Each row was made from one path, in order. Every step used is in the known rows, and no mark comes twice. Write each row's path.
Known rows:
a g z r l: 4.94,-0.52,-3.21,-0.54,-1.74,1.51,-0.26,2.31,-4.28,-2.48,-3.24,2.13,-1.25,4.16,2.41,-0.42,0.28,-0.41,-0.49,-0.49,3.06,-1.17,-1.33,-0.04,-2.83
e u: 2.70,-0.04,-2.28,-1.49,0.64,-1.74,0.11,-0.78,-2.23,-3.17,-2.46,1.42,-0.84,0.69,-0.98,-1.77,0.20,1.82,0.13,0.64,2.53,-0.23,-0.92,-1.40,-2.79
e z r: 3.27,0.04,-1.31,-0.09,-0.43,2.68,0.40,0.11,-3.44,-3.67,-2.58,0.93,-0.25,2.36,0.80,0.00,-2.50,0.53,-1.01,-0.07,4.01,-0.87,-0.91,-0.60,-2.16
a g u: 2.65,0.11,-1.66,-1.86,-0.87,-0.89,-1.58,1.26,-3.75,-2.38,-3.14,1.29,-0.81,0.60,1.76,-2.45,-1.26,-0.03,0.58,-0.34,1.81,0.29,-1.14,-0.49,-3.23
c l r: 2.03,0.01,-3.59,-1.05,-1.17,1.63,0.91,1.27,-3.15,-4.16,-2.24,2.13,-2.21,4.01,0.23,-1.24,-0.80,1.20,1.90,-0.32,2.71,-2.20,0.84,0.12,-2.23
a g: 1.18,-0.09,-0.25,-1.04,-0.54,0.11,-1.39,1.14,-4.62,-2.15,-3.34,1.03,-1.37,1.72,0.67,-1.68,-2.14,-0.46,0.59,-0.03,2.46,-0.94,-1.26,-0.17,-2.68
z r l e u g a: 6.16,-1.45,-4.19,-2.10,0.36,-5.90,0.21,0.55,-2.48,-2.73,-2.76,2.60,-2.91,3.21,2.23,-1.04,2.77,1.66,-1.94,-0.08,3.05,-0.39,-0.45,-1.83,-3.74
p e u: 2.85,-1.35,-1.35,-2.26,1.63,-2.80,1.21,-0.99,-1.94,-2.45,-2.95,1.25,-2.01,0.90,0.55,-1.52,1.02,1.21,-0.08,1.03,3.15,-0.80,-0.85,-2.35,-3.39
z g: 1.51,0.25,-1.96,-1.15,-1.18,0.17,-1.33,0.93,-3.46,-2.24,-3.88,0.93,-1.68,0.72,1.66,-1.74,-0.54,-0.89,0.57,0.22,2.26,-0.83,-0.40,0.26,-2.25
c l r z e: 3.11,-0.11,-4.95,-1.13,-0.50,2.83,-0.62,1.54,-1.25,-2.96,-3.93,1.40,-2.64,3.25,-0.52,-1.38,0.82,-1.60,0.35,0.38,2.89,-2.29,2.12,-1.42,-2.63
p e l r z g: 3.09,-1.09,-3.70,-0.40,-0.54,1.62,-0.61,2.40,-1.65,-1.57,-5.09,2.47,-4.15,2.26,2.31,-0.45,0.86,-3.22,-0.27,1.42,2.76,-2.82,1.82,-1.89,-2.79
p e u g z r l c: 5.43,-2.56,-4.64,-1.97,0.38,-4.95,1.88,0.91,-3.72,-2.13,-6.13,3.39,-3.69,3.18,6.08,-1.40,1.99,0.13,-2.86,2.16,3.19,-0.38,0.04,-2.04,-4.28
g u: 3.19,0.04,-2.69,-1.79,-0.02,-1.30,-0.86,0.17,-2.49,-3.14,-1.90,1.14,-0.41,0.25,0.63,-2.24,-0.23,1.19,0.93,-0.28,2.47,0.00,-0.93,-0.61,-2.97
p e u g a: 2.99,-1.59,-1.73,-2.10,1.71,-6.16,1.21,0.04,-1.13,-1.66,-3.75,1.32,-2.79,1.44,2.67,-3.02,1.78,1.05,-1.18,1.17,3.18,1.12,-0.11,-2.67,-4.51
l r z e: 3.35,-0.25,-2.37,-0.53,0.25,3.47,-1.65,1.41,-1.86,-2.32,-4.77,0.77,-1.78,1.81,-1.05,-1.29,0.49,-2.67,-0.54,0.82,3.11,-2.09,1.60,-1.65,-2.78
r l e z g: 3.96,-0.70,-3.22,-1.15,-1.16,-1.67,-0.63,0.26,-2.77,-1.64,-3.62,1.44,-2.95,1.79,3.69,-0.61,-0.97,-2.26,-1.93,0.78,2.76,-2.06,-0.03,-0.90,-2.58
r l: 2.67,-0.30,-3.57,-1.15,-0.18,-1.53,-0.47,0.37,-3.18,-2.91,-1.59,1.85,-1.39,2.55,0.53,-0.25,0.77,0.22,0.82,0.25,2.69,-2.74,-1.02,0.09,-2.17
c l e z: 2.93,-0.92,-3.16,-1.47,0.11,-1.19,0.69,-0.83,-2.04,-2.90,-1.68,0.98,-2.64,2.83,1.52,-1.70,-3.06,0.75,-1.02,0.32,3.59,-1.02,-0.08,-1.63,-2.64
p e z g: 2.16,-0.87,-0.90,-1.09,-0.30,-0.08,0.61,0.30,-2.41,-1.34,-4.77,0.54,-2.34,0.98,4.22,-1.35,-1.52,-2.23,-1.27,1.18,3.39,-0.90,0.06,-1.36,-3.06
c l r z: 2.10,-0.20,-2.83,-0.02,-0.56,2.76,-0.39,1.71,-1.56,-3.16,-2.31,1.99,-1.86,3.93,0.29,-1.50,-0.75,-0.21,1.00,0.31,2.90,-1.80,2.14,-0.73,-2.02
u g z r l: 4.80,-1.24,-4.42,-0.46,-0.88,-1.07,0.41,2.13,-4.02,-2.65,-3.34,2.40,-2.31,3.57,3.22,-0.83,-0.09,0.27,-0.63,0.08,3.27,-0.98,-0.62,-0.13,-2.98
p e u g z r l: 5.92,-2.40,-4.39,-1.79,0.31,-3.66,2.28,1.07,-2.60,-2.20,-4.10,2.77,-3.27,3.08,4.08,-1.02,2.08,0.66,-1.61,0.95,3.30,-0.61,-0.49,-2.24,-4.03
c l: 1.44,-0.14,-3.83,-1.62,-0.42,-0.85,0.42,0.17,-2.53,-3.51,-1.39,1.45,-1.82,2.86,0.19,-1.60,-0.70,1.63,1.72,-0.14,2.78,-1.47,-0.32,-0.02,-2.22
z r l c: 3.41,-0.47,-3.73,-1.26,-0.61,-0.76,-0.57,0.60,-5.21,-3.76,-3.67,2.82,-1.45,3.60,2.51,0.61,0.84,0.45,-0.44,0.61,3.05,-2.72,-0.80,0.82,-2.02

Write each row's path:
3.91,-0.33,-3.74,-1.08,-0.76,0.38,-0.17,0.77,-3.98,-3.74,-1.62,2.14,-1.01,3.59,0.67,1.07,0.98,0.92,0.80,-0.56,3.09,-2.99,-1.31,0.70,-1.89 | z r l
4.64,-0.47,-2.26,-0.26,-0.28,2.50,-0.08,0.87,-3.08,-3.26,-2.63,1.06,-0.56,2.90,0.60,-1.39,-0.50,1.23,-0.09,-0.30,4.08,0.23,-1.02,-0.60,-2.62 | g z r
3.77,-0.28,-3.72,-0.41,-0.82,0.08,0.40,0.18,-4.35,-3.61,-3.86,2.57,-0.94,3.67,3.56,0.82,-0.92,-0.24,-2.24,1.13,3.58,-2.16,-0.34,0.07,-2.07 | e z r l c
4.01,-1.30,-7.94,-1.83,0.00,-3.50,-0.18,1.38,-3.63,-2.04,-6.56,2.17,-4.64,1.13,2.93,-2.68,-0.04,-1.35,-2.61,2.26,2.70,-0.34,-0.17,-2.00,-4.35 | u g z e l c
3.03,0.30,-4.51,0.35,-1.58,2.80,-1.52,2.76,-1.90,-2.29,-4.30,2.67,-3.01,2.03,1.05,-0.72,0.27,-2.31,-0.22,0.92,2.21,-2.35,1.76,-1.09,-2.16 | e l r z g
4.37,-1.12,-7.88,-1.61,-0.14,-2.31,0.28,1.53,-2.45,-2.08,-4.63,1.59,-4.20,1.03,1.05,-2.31,0.19,-0.87,-1.36,1.15,2.79,-0.65,-0.77,-2.28,-4.14 | u g z e l
2.20,-1.27,-0.36,-0.95,1.23,-0.31,1.27,-0.52,-2.24,-2.11,-2.93,0.42,-1.75,1.68,2.38,-1.14,-1.95,-0.60,-1.19,1.20,4.18,-1.13,-0.48,-1.79,-3.10 | p e z
1.96,-0.27,-5.21,-1.30,0.27,-2.17,-0.59,0.10,-4.13,-3.34,-3.48,2.59,-2.56,1.77,0.99,-0.92,-0.49,0.69,-0.51,1.60,2.67,-1.84,-0.86,-0.65,-2.58 | e l c
5.02,-0.73,-4.53,-0.61,-0.72,0.10,-0.01,1.07,-4.17,-3.26,-3.92,2.65,-1.30,3.91,3.31,-0.60,1.13,0.27,-1.45,0.82,3.59,-1.30,-0.47,0.10,-2.63 | g z r l c
2.73,-0.52,-3.44,-1.58,-1.44,-0.97,0.09,0.13,-2.08,-2.19,-3.33,1.15,-3.38,2.05,3.25,-1.96,-2.50,-0.84,-1.08,0.34,2.79,-0.64,0.58,-1.11,-2.57 | c l e z g
2.68,-1.20,-1.96,-0.34,0.22,-1.66,-0.26,1.42,-3.35,-1.80,-3.73,1.10,-2.27,1.63,2.40,-3.33,-2.10,0.02,-0.55,0.78,3.19,0.87,-0.21,-1.02,-3.47 | u g z
3.08,-0.28,-7.14,-2.44,0.19,-2.20,-0.76,-0.01,-3.52,-3.16,-5.05,1.96,-3.30,1.05,0.23,-0.76,1.05,-0.63,-1.23,1.64,2.62,-2.34,-0.86,-1.31,-3.22 | z e l c
4.81,-0.21,-4.04,-2.01,-0.38,-0.54,0.06,0.51,-1.98,-1.66,-5.68,0.79,-1.76,0.63,-0.05,-3.10,1.19,-0.65,-1.93,0.79,2.33,1.07,-0.96,-2.69,-4.36 | a g z e u
6.68,-1.62,-3.72,-1.08,-0.12,-0.28,-0.41,0.65,-3.23,-2.78,-2.02,1.76,-2.22,3.75,1.53,-0.45,0.82,0.60,-0.92,-0.32,4.03,-1.61,-0.92,-1.03,-2.85 | g z r l e
4.32,-1.36,-2.68,-1.10,0.02,0.15,1.79,0.09,-2.85,-2.95,-2.60,1.81,-1.76,3.73,3.19,1.43,-0.07,-0.60,-1.25,0.44,4.30,-2.97,-0.93,-0.97,-2.60 | p e z r l
5.35,-1.31,-5.46,-1.21,-0.58,-3.82,0.86,1.22,-3.99,-2.90,-5.44,3.57,-2.52,3.04,4.59,-1.53,1.18,1.01,-2.72,1.72,2.61,0.07,0.03,-1.19,-3.54 | e u g z r l c
7.77,-1.47,-4.58,-1.63,0.17,-1.90,0.52,-0.24,-2.15,-3.00,-2.31,2.37,-2.00,3.01,0.74,-0.67,2.18,1.80,-1.73,0.13,3.50,-0.82,-0.98,-2.20,-3.26 | g z r l e u
3.09,-0.58,-0.98,-0.94,-0.61,-0.51,-1.06,-0.01,-2.85,-1.63,-4.24,0.49,-2.59,0.72,2.75,-1.82,-2.77,-1.61,-1.90,0.79,3.15,-0.48,0.04,-1.40,-2.66 | l e z g
4.65,-1.14,-3.89,-2.41,0.71,-4.55,-0.12,-1.05,-2.33,-2.69,-1.91,2.23,-2.50,1.76,-0.06,-0.80,1.53,1.28,-0.68,0.66,2.44,-1.99,-0.94,-1.97,-2.95 | r l e u
4.06,-0.29,-1.30,-0.69,-0.38,-1.63,-0.95,0.16,-1.18,-1.38,-3.84,0.17,-1.88,1.40,3.20,-2.69,-0.58,-1.23,-2.53,0.36,3.65,0.96,0.41,-1.66,-3.33 | l e z g a
3.35,-0.57,-5.83,-1.74,-0.36,-0.83,0.45,1.66,-1.02,-2.60,-5.45,2.35,-3.83,2.26,0.63,-2.37,0.98,-1.12,-0.95,1.27,1.85,-0.83,2.60,-2.70,-3.55 | c l r z e u g
3.99,-0.41,-1.06,-0.35,-1.12,2.83,-0.67,2.02,-4.36,-2.49,-3.85,1.18,-0.94,2.95,1.50,-1.63,-1.81,0.00,-0.42,-0.59,3.42,0.28,-1.38,-0.50,-3.05 | a g z r
2.51,0.60,-2.24,-0.88,-0.82,-0.97,-1.31,1.15,-1.75,-2.01,-3.51,0.60,-0.95,1.46,1.84,-2.51,1.70,-0.34,0.06,-0.15,2.80,0.53,0.04,-0.06,-2.87 | z g a
5.56,-0.59,-4.38,-0.45,-0.77,1.06,0.35,1.18,-3.08,-3.27,-2.13,1.96,-0.92,3.87,1.37,-0.16,1.29,0.78,-0.14,-0.30,3.77,-1.54,-0.99,-0.03,-2.51 | g z r l
7.18,-1.34,-3.47,-1.62,-0.75,-1.66,0.01,0.86,-3.40,-2.25,-3.55,2.52,-2.33,3.28,1.73,-0.99,1.15,0.56,-2.04,-0.05,2.85,-0.40,-1.31,-2.12,-3.58 | a g z r l e u
2.72,-0.31,-0.88,-0.40,-0.62,0.93,-0.84,1.51,-3.62,-1.65,-3.59,0.84,-1.29,2.09,1.56,-2.89,-2.01,-0.63,-0.39,0.30,3.01,0.61,-1.02,-0.84,-3.33 | a g z
